(in the rows, 128 means zero)
Known rows, with every step that occurs
W -> A -> Z: [106  98 128 116  99 103 125 135  37  86 128 121 138 129 144 130 158 108
 109 105 162 134  85  95]
Q -> A -> C: [104 106 135 145 114 191 171 135  53 137 162 128 156 118 162 162 148  93
 170 142 159 116  71  99]
W -> R -> V: [146 130 145 124  99 164 123 156 121  82  81 154 115 123 110 166 174 115
 134 133  78 125  70 124]
Z -> A -> W -> R -> V: [150 146 150 115 112 139 135 127 125  52  86 129 112 123 116 154 177 104
 124 125  86 100 171 112]
Z -> A: [131 190 134  99 107 129 138 103  35  99 118 151 152 126 174 103 162 109
 160 101 126 114  91 102]
R -> V -> Q -> W: [119 134 142 118 100 196 135 187 168 154 157 136 168 119 104 160 184 149
 144 109 129 113 128 147]
R -> V -> Q -> A: [114 118 153 114 104 179 158 163 161 130 148 172 164 120  77 158 135 106
 141 114 124 130  96 139]
Q -> W -> A: [114 138 130 104  92 130 120 165  73 126 131 105 152 132 100  95 175 137
 167 110 147 112 113 102]
X -> A: [ 95 119 122 107  90 126 141 120  48 102 114 145 144 123 139 157 165 120
 162 149 131 119  51  99]
Q -> W: [115 115 120 116 100 174 126 157  67 157 134 119 167 121 123 153 199 136
 166 115 152  96 116 109]
C -> A -> X: [112 133 138 122  77 139 163 103  50 115 135 113 142 145 192 134 157 141
 171 123 149 124 124 109]
V -> Q: [111 122 117 110 108 184 123 122 131 152 173 155 165 116 106 127 170 137
 161  97 142 132  48 139]
R -> V: [131 131 157 112  89 183 126 145  62 119  89 175 142 128 121 162 158 116
 137 123  88 113  74 126]
C -> A: [120  97 133 114  62 122 152 107  36 115 134 147 143 151 200 137 154 147
 159 142 135 118  47 104]
X -> A -> W: [ 90  75 117 106  99 137 138  95  55 106 121 116 145 121 101 180 184 117
 152 143 145  90 140  91]
R -> V -> Q -> A -> Z: [106  78 146 130 109 150 163 165 138 105 154 150 160 116 122 199 143  93
  90 110 158 135 121 129]
V -> Q -> A: [102 104 127 113 113 170 152 139 145 144 173 157 173 116  82 144 147 108
 163 104 158 130  77 126]
C -> A -> W -> R -> V -> Q: [132  88 137 128  87 146 149 133 210  84 153 128 121 136 122 163 170 150
 125 137 109 123 124 138]
Q -> W -> A -> Z: [105  97 126 120  98 105 130 168  59 101 141  90 147 127 143 142 177 122
 112 106 180 120 138  96]
Q -> W -> R: [132 112 108 127 111 154 124 165 132 113 123 101 135 116 115 156 213 134
 165 125 141 110 105 106]

Rows
[ 87  79 117 121  96 103 150 128  37  83 125 126 142 116 177 199 170 107
 109 144 165 125  81  93]
X -> A -> Z
[119  78 137 139 116 134 160 174 186  75 146 136 136 112 114 202 156  93
  89 119 152 143 118 126]
W -> R -> V -> Q -> A -> Z
[144 128 145 127  99 165 130 190 145  97  92 127 127 120 108 177 192 129
 138 135  97 111 120 122]
Q -> W -> R -> V
[141  92 143 123 106 169 120 136 127  82  86 129 115 122  80 182 185 113
 128 133  91 100 143 117]
A -> W -> R -> V
[128  74 106 123 120 156 114 106 115  95 116 108 122 116  84 165 206 117
 153 121 133  97 129 102]
A -> W -> R
[117  64 109 124 130 155 141 126 200 100 157 109 137 111  49 168 188 109
 151 113 154 111 149 116]
V -> Q -> A -> W -> R
[112  59 128 129  70  98 157 116  26  93 141 127 142 144 233 177 161 128
 107 137 169 124  79  96]
C -> A -> Z
[137 134 135 123 108 178 127 156 206 102 139 157 128 118  93 152 170 134
 135 116  98 140  63 149]
W -> R -> V -> Q
[104  54 129 112 112 165 142 107  69 132 131 125 165 120  65 174 167  93
 156 116 157  82 169  95]
Q -> A -> W
[127 117 146 126 111 164 157 173 211  99 141 157 141 117  70 164 148 106
 140 120 117 138  90 136]
W -> R -> V -> Q -> A
[138 156 139 116 118 151 140 133 209  70 142 131 126 118 103 139 174 121
 125 106 103 120 156 139]
Z -> A -> W -> R -> V -> Q
[105 122 152 150 111 206 179 162 143 135 181 142 153 118 141 167 136 103
 146 137 137 131  82 133]
R -> V -> Q -> A -> C
[118 123 144 156 123 192 177 170 192 106 174 129 132 112 136 169 148 103
 146 146 133 138  80 131]
W -> R -> V -> Q -> A -> C
[120 136 129 100 115 141 132  81  46 101 125 119 151 123 135 128 178 104
 150 100 138  83 177  97]
Z -> A -> W
[106 142 124 105  99 141 125 172 148 137 176 105 161 128  85  85 173 148
 164  95 158 130 108 124]
V -> Q -> W -> A
[136  80 151 124 107 158 142 149 144  76  90 132 121 122  60 193 170  95
 128 137 101  99 163 110]
Q -> A -> W -> R -> V
[108 112 145 124  94 125 140 194 142  98 157 106 148 123 123 148 164 131
  91 105 156 134 148 123]
R -> V -> Q -> W -> A -> Z
[120 149 148 132 122 176 166 159 210  94 140 123 137 113  76 159 150 106
 153 107 132 142 164 138]
W -> R -> V -> Q -> A -> X
